What can hang from each mark:
V: C E H K Y
P: E
E: P V
Y: V
K: V
C: P V

Known rows, with every way that one mark hangs from another:
V[K]: [+1.86, +2.49, -0.39, +1.18, -1.32, +0.29, -5.86, -0.63, -1.57, +1.65, +0.38, -0.47, -0.63, -2.72, -0.54, -3.29, +0.31, -2.33, -1.02, +0.67]
V[C H K Y]: [+0.78, +5.87, +1.49, +3.68, -3.70, +3.10, -5.60, -4.31, -0.25, +0.33, -3.05, +0.32, -2.79, -6.77, -4.65, -5.33, +0.12, -4.50, -4.81, +2.86]
Y[V[C E[P] H K]]: [+4.88, +5.14, -0.14, +1.80, -1.81, +0.59, -1.78, -4.94, -1.33, -2.21, +1.12, +2.33, +2.79, -4.72, -5.42, -5.83, +1.52, -4.92, -0.29, +2.77]
C[V]: [+1.34, -0.60, +1.12, -1.67, +0.94, +0.36, -0.85, +0.00, -1.71, -1.32, -0.97, +3.15, +4.15, +1.15, +1.60, -5.04, -0.70, -2.30, -0.49, -0.58]
C[P V[E H K]]: [+2.37, +4.95, -2.69, +0.91, -2.69, +1.53, -2.44, -4.63, +0.00, -1.57, -2.80, -2.90, +3.98, -3.01, -1.20, -8.30, -0.88, -3.19, +0.37, +0.48]
P[E[V[C H Y]]]: [+2.21, +5.09, +3.05, -1.11, +1.20, +0.65, -2.64, -4.68, -1.74, -1.17, -1.55, -1.76, +2.19, -0.53, -0.15, -4.63, -0.85, -1.43, -3.82, -0.36]
E[V]: [+2.21, +1.95, +1.44, +1.27, +2.88, -1.68, -3.30, -1.60, -1.75, +0.28, +1.19, +1.09, +2.22, +1.93, +1.85, -4.18, -0.08, -1.48, -2.78, -1.22]
C[V[E K Y]]: [+2.42, +4.30, +1.81, +3.06, -1.33, +0.51, -2.07, -2.35, -0.85, -0.33, -3.21, +1.79, +3.57, -2.02, -1.60, -4.87, -0.58, -5.43, -0.49, -1.10]
E[P V[H K Y]]: [+4.43, +7.09, +0.54, +3.09, -0.52, +0.28, -8.38, -2.41, -1.10, +0.71, +0.33, -0.44, -2.13, -0.80, -2.25, -6.30, +0.76, -4.42, -4.64, +1.21]
E[V[K]]: [+2.87, +4.50, +0.84, +2.51, +1.02, -1.40, -5.75, -1.87, -1.69, +2.70, +1.55, -0.23, +1.00, -0.24, +1.35, -4.71, +0.13, -3.59, -2.13, -0.50]
K[V[C[P] E Y]]: [-1.29, +5.43, -2.09, +3.83, +0.78, +2.52, -2.22, -2.25, +0.51, -4.50, -1.19, +2.78, +4.70, -3.09, -3.68, -2.29, +0.25, -0.84, -1.58, -4.17]
K[V[C]]: [-0.19, +2.78, -0.55, +1.19, +1.82, +1.00, -3.06, +0.01, -0.05, -3.15, +1.73, +4.52, +4.15, -1.65, -1.78, -2.29, +0.88, -0.88, -1.68, -2.75]
E[P V[H Y]]: [+3.63, +4.70, +1.23, +1.66, +1.35, +0.00, -5.73, -2.22, -1.19, -1.60, +0.06, +0.84, -0.90, +1.32, -1.83, -5.62, +0.48, -2.21, -5.29, +0.53]
K[V[C E H]]: [+2.09, +5.81, +0.35, +3.53, +1.46, -0.53, -1.89, -4.31, +2.07, -5.70, +0.01, +2.23, +5.34, -2.70, -5.65, -3.71, +1.16, -1.37, -2.42, -2.04]
K[V[C E[P] H Y]]: [+1.88, +7.08, -0.03, +4.00, +0.56, +1.23, -3.45, -3.57, +1.66, -6.11, -0.64, +3.50, +3.14, -2.91, -6.86, -3.44, +1.46, -2.07, -3.62, -2.05]
C[P V[H K]]: [+1.10, +3.01, -2.62, -1.09, -2.81, +2.57, -3.93, -2.01, -0.88, -0.31, -2.54, -2.29, +2.52, -2.48, +0.22, -8.70, -1.43, -2.81, -0.06, +1.32]
K[V[E H Y]]: [+2.20, +5.14, +2.29, +4.29, +1.90, -1.26, -2.65, -2.60, +2.19, -5.87, -2.69, +1.11, +4.96, -0.56, -7.12, -3.11, -0.62, -1.13, -2.89, -3.06]
C[P V[E H K Y]]: [+1.37, +5.49, -1.42, +2.24, -3.14, +2.49, -2.73, -4.34, -0.07, -1.65, -5.02, -2.36, +3.08, -3.44, -2.53, -7.91, -1.61, -3.79, -0.61, +0.15]
C[V[E H Y]]: [+2.91, +2.79, +3.33, +2.07, -0.01, -0.24, +0.35, -4.00, +0.34, -3.89, -4.72, +1.39, +4.38, -0.28, -3.57, -6.08, -1.17, -3.46, -2.33, -0.22]

Rows:
[+2.20, +0.00, +2.22, -0.89, +0.30, +0.70, +0.63, -2.69, -1.86, -2.93, -0.15, +3.47, +3.78, -2.12, -3.38, -5.50, -0.34, -2.40, -1.38, +2.60]
Y[V[C H]]
[+2.25, +8.36, +1.29, +6.20, -3.58, +1.74, -3.54, -7.43, +0.87, -1.26, -3.50, -0.32, -0.79, -7.55, -6.54, -4.78, +0.81, -4.94, -4.23, +1.79]
V[C E H K Y]
[+4.87, +4.02, -0.59, +1.41, +0.01, -0.96, -2.68, -5.17, +0.62, -4.85, -0.25, -0.85, +0.96, -1.21, -4.83, -4.28, +1.65, -0.27, -2.97, +1.15]
V[E[P] H]
[+0.63, +8.52, -1.93, +5.21, -4.63, +3.72, -4.03, -7.56, +0.46, -1.39, -3.88, -2.25, -0.96, -8.32, -5.39, -5.78, +0.34, -3.49, -3.44, +1.59]
V[C[P] E H K Y]
[+2.09, +2.04, -0.60, +0.38, -0.26, +1.08, +1.87, -5.21, -1.34, -4.32, -0.92, +1.40, +5.17, -3.24, -3.97, -5.80, -0.19, -1.61, -0.16, +1.57]
Y[V[C[P] E H]]
[+2.54, +3.64, +0.08, +1.47, +1.89, +0.51, -5.43, -0.44, -2.41, -0.36, +1.34, +2.59, -0.60, +1.75, +0.49, -3.89, +0.81, -2.05, -3.96, -0.89]
E[P V[Y]]
[+5.82, +7.02, -1.30, +3.09, -2.34, -0.68, -5.79, -5.40, +0.74, -1.99, +0.21, -2.35, -0.70, -3.80, -5.36, -5.19, +1.97, -2.96, -2.11, +1.92]
V[E[P] H K]
[+3.38, +8.26, -0.07, +3.47, -1.52, +2.07, -7.63, -3.86, -1.20, +1.02, +1.01, +1.30, -2.79, -3.28, -1.98, -6.53, +1.73, -5.27, -5.36, +1.82]
E[P V[C H K Y]]
[+4.08, +5.43, +1.91, +2.77, +0.51, -1.88, -5.99, -3.58, -0.45, +1.33, +0.28, -1.96, +0.62, -0.75, -0.96, -6.66, -0.23, -3.84, -3.41, +0.96]
E[V[H K]]
[+1.17, +4.09, +1.26, +3.96, +2.50, -0.80, -2.55, -0.74, +0.92, -4.68, -1.56, +2.80, +5.36, -0.13, -4.91, -1.35, -0.27, -1.00, -1.59, -4.55]
K[V[E Y]]
[+1.43, +4.85, +3.00, +3.28, +1.01, +0.59, -2.98, -4.53, -0.75, -0.70, -1.45, +1.65, +0.55, -1.34, -1.45, -5.68, -0.10, -3.17, -5.70, +0.53]
E[V[C H Y]]
[-0.51, +3.99, -2.20, +0.70, +0.53, +2.17, -3.67, -1.99, +0.86, -4.38, +0.11, +1.34, +3.62, -2.68, -3.28, -4.96, +0.10, +0.06, -2.25, -1.46]
K[V[C[P] H]]
[+4.34, +6.02, +1.17, +2.71, -2.27, +0.70, -3.65, -3.63, +0.13, -1.91, -3.04, +0.73, +2.00, -2.28, -3.88, -6.82, +0.14, -5.54, -1.81, +0.72]
C[V[E[P] H K Y]]
[+3.27, +6.09, -0.52, +2.80, +0.05, +0.81, -8.02, -0.62, -2.38, +2.05, +1.56, +1.23, -1.85, -0.43, +0.02, -4.55, +1.10, -4.12, -3.31, -0.34]
E[P V[K Y]]
[+2.98, +5.86, +0.62, +3.64, +1.53, -0.45, -4.04, -1.97, +1.77, -6.39, -1.28, +1.72, +3.75, -0.43, -7.28, -3.27, +0.50, -1.21, -2.93, -2.68]
K[V[E[P] H Y]]
[+2.79, +4.58, -1.21, +1.74, -2.18, +1.37, -0.69, -5.51, -1.35, -1.92, -0.64, +0.07, +3.89, -5.44, -4.45, -6.56, +0.02, -3.73, +0.49, +2.33]
Y[V[C[P] E H K]]
[+2.36, +3.29, +2.85, +1.36, -1.99, +1.13, -3.90, -1.64, -0.47, -0.30, -4.12, +0.69, +1.80, -1.85, -2.42, -7.22, -1.49, -5.19, -2.18, +1.25]
C[V[H K Y]]
[+0.23, +3.52, -1.39, +0.17, -3.21, +3.56, -4.23, -1.74, -0.94, -0.26, -4.62, -1.76, +1.60, -2.86, -1.06, -8.32, -2.24, -3.37, -1.06, +0.93]
C[P V[H K Y]]
[+3.27, +6.03, +3.11, +4.10, +0.02, -0.89, -6.07, -3.26, -0.53, +1.33, -1.86, -1.30, -0.19, -1.02, -2.21, -6.24, -0.92, -4.45, -4.45, +0.54]
E[V[H K Y]]
[+3.62, +3.59, +1.75, +1.45, -0.42, +0.61, -1.08, -3.51, +0.02, -4.34, -3.29, +2.06, +3.31, -0.12, -3.49, -6.19, -0.05, -3.39, -2.46, +0.24]
C[V[E[P] H Y]]
[-0.28, -0.92, -1.47, -1.87, +0.10, +2.64, +0.49, -0.95, -3.46, -1.78, +0.78, +3.62, +4.12, -2.32, -0.10, -4.41, -0.48, -0.99, +0.60, +0.95]
Y[V[C[P]]]
[-2.70, +2.68, -2.01, -1.59, -1.52, +5.39, -2.24, -2.47, -2.84, -1.27, -2.47, -0.03, +0.23, -4.09, +0.72, -3.02, -0.78, +0.62, -2.45, -0.70]
V[C[P[E]] Y]
[+0.89, +4.73, -0.65, +3.21, +1.98, -0.05, -1.64, -2.64, +0.81, -4.29, +1.32, +3.85, +5.56, -2.26, -3.35, -1.92, +1.43, -1.36, -1.11, -3.48]
K[V[C E]]
[+0.52, +1.59, -3.07, -0.64, -0.19, +1.76, +0.31, -2.64, -1.28, -2.69, -1.88, +0.14, +5.64, -0.43, +1.53, -5.82, -0.73, -0.80, +1.16, -1.70]
C[P V[E]]
[+2.67, +4.30, -1.55, +1.97, +2.55, -0.98, -3.61, -0.56, +0.55, -5.06, +2.10, +2.75, +5.00, +0.33, -3.66, -1.88, +1.59, -0.35, -0.59, -3.81]
K[V[E[P]]]
[+3.25, +3.73, +0.49, +1.81, -0.82, -0.46, -1.91, -2.79, -0.74, -0.16, -1.07, +1.25, +4.53, -1.61, -0.33, -5.26, +0.18, -4.77, +0.72, -0.79]
C[V[E K]]
[+2.38, +4.28, +1.80, +2.02, +1.43, -0.37, -2.76, -4.88, -0.65, -0.73, +0.66, +1.11, +1.32, -1.09, -0.22, -6.11, +0.59, -2.58, -4.69, +1.01]
E[V[C H]]
